Each row was made from one small tree. Brackets hold a mark, then the marks that hang from it, in alphabetical order. Every link used is in the known rows. Write each row's tree.
Known rows:
(tefe pupaf): [0.307 -0.553 1.184 -0.181 -0.275 -1.197 0.101 0.385 -1.129 -0.535 -0.679 0.458 0.679 -1.321 0.593 -0.199 0.418 -0.438 -0.024 -0.094 0.816 -0.375 -0.094]
(megiv tefe (vesiz (pudop (fizeg nudi)) pupaf saro)): [-0.890 -0.601 3.119 -0.467 -2.134 -1.464 0.979 0.114 1.494 -1.658 -1.304 1.959 0.216 -0.357 -2.229 -0.400 1.582 -2.105 -0.067 0.584 -0.522 -2.509 -2.587]
(saro (tefe (pupaf (bofi (megiv (vesiz (pudop (fizeg molanup)))))))): [-1.136 -0.841 2.219 -0.173 -0.990 -5.446 0.720 0.475 1.947 -2.009 0.639 0.905 1.380 1.095 -1.632 -1.121 0.552 -1.016 -0.584 -0.002 -0.282 -1.105 -0.556]
(megiv (tefe (pupaf bofi)) (vesiz (pudop (fizeg kozu)) saro)): [-1.084 -1.019 3.222 -0.388 -2.031 -3.882 0.466 0.227 2.793 -2.397 0.237 1.817 -0.048 -1.421 -2.015 -0.947 0.996 -1.310 -0.202 0.917 0.467 -2.621 -2.160]
(pupaf bofi): [-0.520 -0.547 0.714 0.302 -0.092 -2.346 0.690 -0.092 1.802 -0.770 0.920 0.085 0.318 -0.394 -0.802 -0.895 -0.190 -1.011 0.094 0.711 1.959 -1.102 -0.608]
(megiv (tefe (pupaf bofi)) (vesiz pudop)): [-1.038 -1.043 2.840 0.456 -1.827 -5.485 0.971 0.850 2.911 -1.993 -1.530 1.471 1.052 -1.695 -1.327 -1.133 1.639 -0.317 -0.226 1.153 -0.638 -1.800 -0.908]
(vesiz pudop pupaf): [-0.144 0.164 0.224 -0.399 -0.589 -5.255 1.875 0.365 0.088 -0.077 0.500 1.313 1.903 -2.117 -2.297 0.245 1.390 -1.090 0.140 0.076 0.686 -1.389 -2.237]
(bofi (megiv (tefe pupaf) (vesiz (pudop fizeg) saro))): [-1.281 -0.719 2.675 -0.424 -1.644 -2.758 1.208 0.331 3.125 -2.066 0.265 1.085 1.386 -0.522 -1.395 -0.952 0.961 -2.429 -0.536 -0.086 -0.189 -2.463 -1.589]
(vesiz (pudop fizeg) pupaf (saro (bofi megiv) tefe)): [-1.784 -0.740 1.429 -1.685 -1.048 -7.176 2.188 -0.217 2.648 -2.975 2.557 1.363 2.540 1.044 -5.299 -0.679 1.379 -4.596 -0.359 -0.780 2.339 -2.294 -3.876]
(vesiz (megiv tefe) pudop): [-1.083 0.347 0.198 0.432 -1.336 -5.817 1.324 -0.203 2.039 -0.803 1.154 1.249 1.316 -1.837 -1.768 -0.306 1.170 -0.615 -0.217 0.673 0.656 -2.118 -2.708]
(tizotat fizeg): [0.311 0.261 -0.114 -0.943 -0.372 -0.685 -0.375 0.693 0.726 0.245 0.836 -0.623 -0.647 -1.462 1.537 -0.168 -0.377 -0.481 0.340 -1.011 0.834 -0.450 0.508]
(kozu (tefe (pupaf (bofi (megiv (vesiz pudop)))))): [-0.646 -0.560 1.646 1.076 -1.559 -7.502 1.608 -0.086 3.324 -1.396 0.031 1.022 1.991 -3.621 -1.056 -0.232 0.968 -0.013 -0.301 0.353 2.413 -1.104 -1.373]
(pupaf (bofi (megiv tefe vesiz))): [-1.407 -0.958 2.267 0.692 -1.152 -3.639 1.099 0.162 5.271 -1.989 0.207 0.289 0.616 -0.269 -0.938 -1.657 0.424 -1.229 -0.383 0.800 1.051 -1.866 -0.402]
(kozu (tefe (pupaf bofi))): [0.016 -0.565 1.323 0.942 -1.041 -5.172 0.480 -0.212 1.544 -1.107 -0.565 0.679 0.793 -3.360 0.077 0.002 0.532 0.609 -0.099 0.127 3.596 -0.533 -0.881]
(tizotat (fizeg kozu megiv molanup)): [1.104 0.516 -0.881 -0.683 -0.625 -2.128 -0.560 1.336 1.583 0.495 1.741 -1.637 -2.133 -2.595 2.883 1.410 -0.949 3.331 0.039 -0.897 0.766 0.246 2.335]
(bofi (megiv vesiz)): [-0.915 -0.369 1.163 0.272 -0.697 -1.357 0.956 0.074 3.140 -0.978 0.147 0.133 0.990 0.255 -0.431 -0.762 0.274 -1.186 -0.453 0.133 -1.015 -0.608 0.315]
(bofi (megiv tefe (vesiz pudop))): [-1.289 -0.236 1.511 0.399 -1.395 -3.839 1.327 0.448 4.449 -1.186 -0.152 0.556 1.193 -0.472 -1.254 -0.717 1.087 -0.372 -0.559 0.209 -1.826 -1.325 -0.734]
(kozu (tefe (pupaf (bofi megiv)))): [-0.263 -0.566 1.500 0.991 -1.143 -5.814 0.981 -0.233 2.696 -1.258 0.010 0.522 1.281 -3.419 -0.039 -0.181 0.488 0.142 -0.273 -0.057 3.699 -0.921 -1.020]
(fizeg kozu (megiv (vesiz pudop)) molanup nudi): [0.724 0.348 0.248 0.986 -1.207 -2.117 0.890 0.720 0.963 1.121 0.601 -0.908 -1.395 -1.384 0.690 2.333 -0.160 5.047 -0.242 1.266 -3.798 0.685 0.985]
(tefe (pupaf (bofi megiv))): [-0.461 -0.995 1.965 0.116 -0.474 -3.892 1.245 0.306 1.784 -1.323 0.800 0.306 1.570 -1.673 -0.209 -1.170 0.192 -1.798 -0.174 0.234 2.441 -1.740 -0.832]
(pudop (fizeg (kozu tefe) molanup nudi)): [1.196 0.844 0.541 0.521 -1.004 1.333 -1.405 0.349 -0.747 1.529 2.121 0.162 -2.380 -0.330 0.860 1.487 -1.836 3.379 -0.099 0.398 -1.452 0.693 -0.883]
(vesiz (pudop (fizeg kozu)) pupaf): [0.088 0.888 0.266 -0.921 -1.049 -4.626 0.895 0.717 0.391 0.170 2.630 1.392 0.655 -1.733 -2.118 0.607 0.343 -0.494 0.141 -0.216 -0.006 -1.502 -2.926]

Which tree is each row?
[-1.724 -1.072 2.145 0.365 -1.124 -4.581 1.897 -0.299 5.129 -2.083 0.871 0.678 1.248 -0.797 -2.406 -1.538 0.811 -2.125 -0.338 0.880 1.584 -2.638 -1.687] : (pupaf (bofi (megiv tefe (vesiz pudop saro))))
[-1.333 -0.716 1.588 -1.475 -1.239 -5.620 2.110 0.413 2.663 -2.537 2.594 1.491 2.163 -0.363 -4.387 -0.632 1.044 -4.446 -0.178 -0.247 2.869 -2.889 -4.000] : (vesiz (pudop fizeg) pupaf (saro (bofi (megiv tefe))))
[-0.512 -0.499 1.904 0.144 -0.980 -2.417 0.643 0.503 2.748 -1.179 -0.375 0.114 0.798 -1.139 0.438 -0.687 0.676 -0.351 -0.522 -0.473 0.554 -1.335 -0.481] : (bofi (megiv (tefe pupaf)))
[0.516 -0.103 0.887 -0.435 -1.328 -0.912 -0.215 0.347 1.730 -0.015 0.342 -1.442 -2.541 -1.371 1.965 1.328 -0.229 2.912 -0.069 -0.446 -1.011 0.107 1.758] : (tizotat (fizeg kozu (megiv (vesiz (saro tefe))) molanup nudi))
[0.884 -0.501 2.109 1.761 -1.466 -2.868 0.153 -0.108 1.747 0.736 0.803 0.536 -1.374 -3.288 0.373 0.948 -0.564 4.530 -0.383 1.550 -0.679 0.499 -0.635] : (fizeg (kozu (tefe (pupaf (bofi (megiv vesiz))))) molanup nudi)
[-1.722 -1.664 1.569 -0.607 -0.827 -5.211 0.889 -1.495 1.470 -3.760 0.833 1.189 1.360 0.379 -3.050 -1.175 1.366 -3.565 -0.473 0.259 3.974 -1.458 -2.117] : (vesiz megiv (saro bofi (tefe pupaf)))
[1.104 0.279 0.701 1.024 -1.243 -0.309 -0.276 0.770 1.253 0.901 -0.294 -1.435 -2.872 -1.387 2.261 2.247 -0.348 6.152 -0.360 0.614 -2.052 0.569 1.264] : (fizeg kozu (megiv tefe) molanup nudi)
[0.345 1.031 0.995 -0.051 -1.629 0.192 -0.571 0.743 1.448 0.229 1.117 -1.281 -2.182 0.281 1.862 1.561 -0.704 2.371 -0.097 -0.529 -1.794 -0.589 -0.460] : (pudop (fizeg kozu (megiv tefe) nudi))
[-1.577 -1.002 1.004 -1.124 -0.989 -6.444 1.128 -0.390 0.293 -2.973 3.336 1.822 1.986 1.032 -4.281 -0.771 0.541 -3.650 -0.473 0.441 2.672 -2.065 -3.333] : (vesiz megiv (pudop (fizeg molanup)) (saro bofi (tefe pupaf)))
[0.076 0.595 1.768 0.501 -2.294 -3.388 0.454 0.373 2.920 -0.724 0.910 -0.335 -1.197 -1.453 0.821 1.371 -0.243 1.453 -0.055 0.056 0.386 -0.887 -0.762] : (pudop (fizeg (kozu tefe) (megiv (vesiz (pupaf bofi))) nudi))
[-0.917 -0.609 1.495 -0.623 -1.750 -5.630 1.112 -0.116 2.652 -2.271 1.246 2.021 0.825 -1.409 -3.780 0.057 1.075 -1.830 -0.109 0.612 1.295 -1.076 -2.516] : (megiv (vesiz (pudop (fizeg (kozu tefe))) pupaf (saro bofi)))
[-1.440 -0.722 2.259 -0.800 -1.563 -5.416 1.255 -0.618 2.870 -2.416 1.038 2.018 0.603 -0.197 -3.869 -0.785 1.331 -2.479 -0.155 0.438 0.924 -2.194 -2.515] : (megiv (vesiz (pudop (fizeg kozu)) (pupaf bofi) (saro tefe)))
[-1.091 -0.831 0.894 0.018 -0.690 -3.890 0.661 0.720 4.192 -2.061 0.958 -0.298 0.864 0.758 -1.606 -0.835 0.342 -0.814 -0.474 0.142 0.393 -0.199 -0.499] : (saro (bofi (megiv tefe)))
[-0.998 -0.664 2.502 0.246 -1.598 -2.786 0.969 0.440 4.401 -1.890 -1.388 0.875 0.743 -0.718 -0.476 -0.997 1.341 -0.968 -0.565 0.037 -0.029 -1.512 -0.226] : (bofi (megiv tefe (vesiz pupaf)))
[1.382 -0.267 1.415 1.589 -1.032 -2.220 -0.374 -0.172 0.023 1.304 0.882 0.449 -1.922 -3.476 0.640 1.357 -0.796 5.136 -0.142 1.412 0.023 0.787 -0.857] : (fizeg (kozu (tefe (pupaf bofi))) molanup nudi)
[-0.895 0.430 1.167 -0.308 -1.788 -5.359 0.761 0.531 0.810 -1.236 1.970 1.645 1.450 -1.308 -1.159 -0.480 0.598 -1.964 -0.198 0.230 0.902 -2.858 -3.148] : (vesiz (megiv (tefe pupaf)) (pudop fizeg))
[1.336 0.193 0.761 0.377 -1.550 -4.237 0.103 0.934 1.926 0.629 1.251 -1.516 -1.924 -4.668 3.082 1.687 -0.717 4.076 0.136 -0.341 1.802 -0.197 0.943] : (tizotat (fizeg (kozu (tefe (pupaf bofi))) megiv molanup nudi))
[-1.227 -1.433 2.090 -0.524 -0.366 -2.872 1.080 -1.353 1.800 -2.433 0.014 0.514 0.942 0.128 -1.934 -1.087 1.017 -2.506 -0.408 -0.465 3.010 -1.717 -1.414] : (vesiz (saro (tefe (pupaf (bofi megiv)))))
[-1.482 -0.597 0.907 -1.746 -1.164 -7.434 2.163 0.090 1.941 -3.274 1.524 0.614 2.062 0.921 -4.159 0.242 1.690 -3.559 -0.215 -1.000 2.831 -2.008 -2.665] : (vesiz (pudop (fizeg megiv)) pupaf (saro bofi tefe))
[-1.488 -0.450 1.505 -0.962 -1.333 -6.476 2.625 -0.909 1.457 -2.264 3.645 2.486 2.355 -2.009 -4.149 -1.104 0.832 -6.019 0.138 0.744 5.920 -4.864 -5.161] : (vesiz megiv (pudop fizeg) (pupaf bofi) saro)
[-0.815 -1.386 3.362 0.518 -1.683 -2.787 0.006 0.663 2.796 -2.418 -2.505 1.172 0.010 -0.966 0.080 -1.395 1.263 -0.331 -0.279 0.987 0.305 -1.353 0.318] : (megiv (tefe (pupaf bofi)) vesiz)
[-0.804 -0.739 1.484 -0.169 -1.008 -3.982 1.446 1.289 2.499 -1.381 2.006 0.607 1.608 1.217 -2.639 -0.519 -0.050 -1.817 -0.336 0.948 -1.211 -0.478 -1.251] : (saro (bofi (megiv (vesiz (pudop (fizeg molanup nudi)) pupaf))))
[-1.726 -0.800 2.295 -0.011 -1.286 -3.810 1.501 0.046 4.824 -2.151 1.653 0.720 1.041 0.032 -2.216 -1.582 0.261 -2.796 -0.310 0.640 1.438 -2.912 -1.942] : (pupaf (bofi (megiv tefe (vesiz (pudop fizeg) saro))))
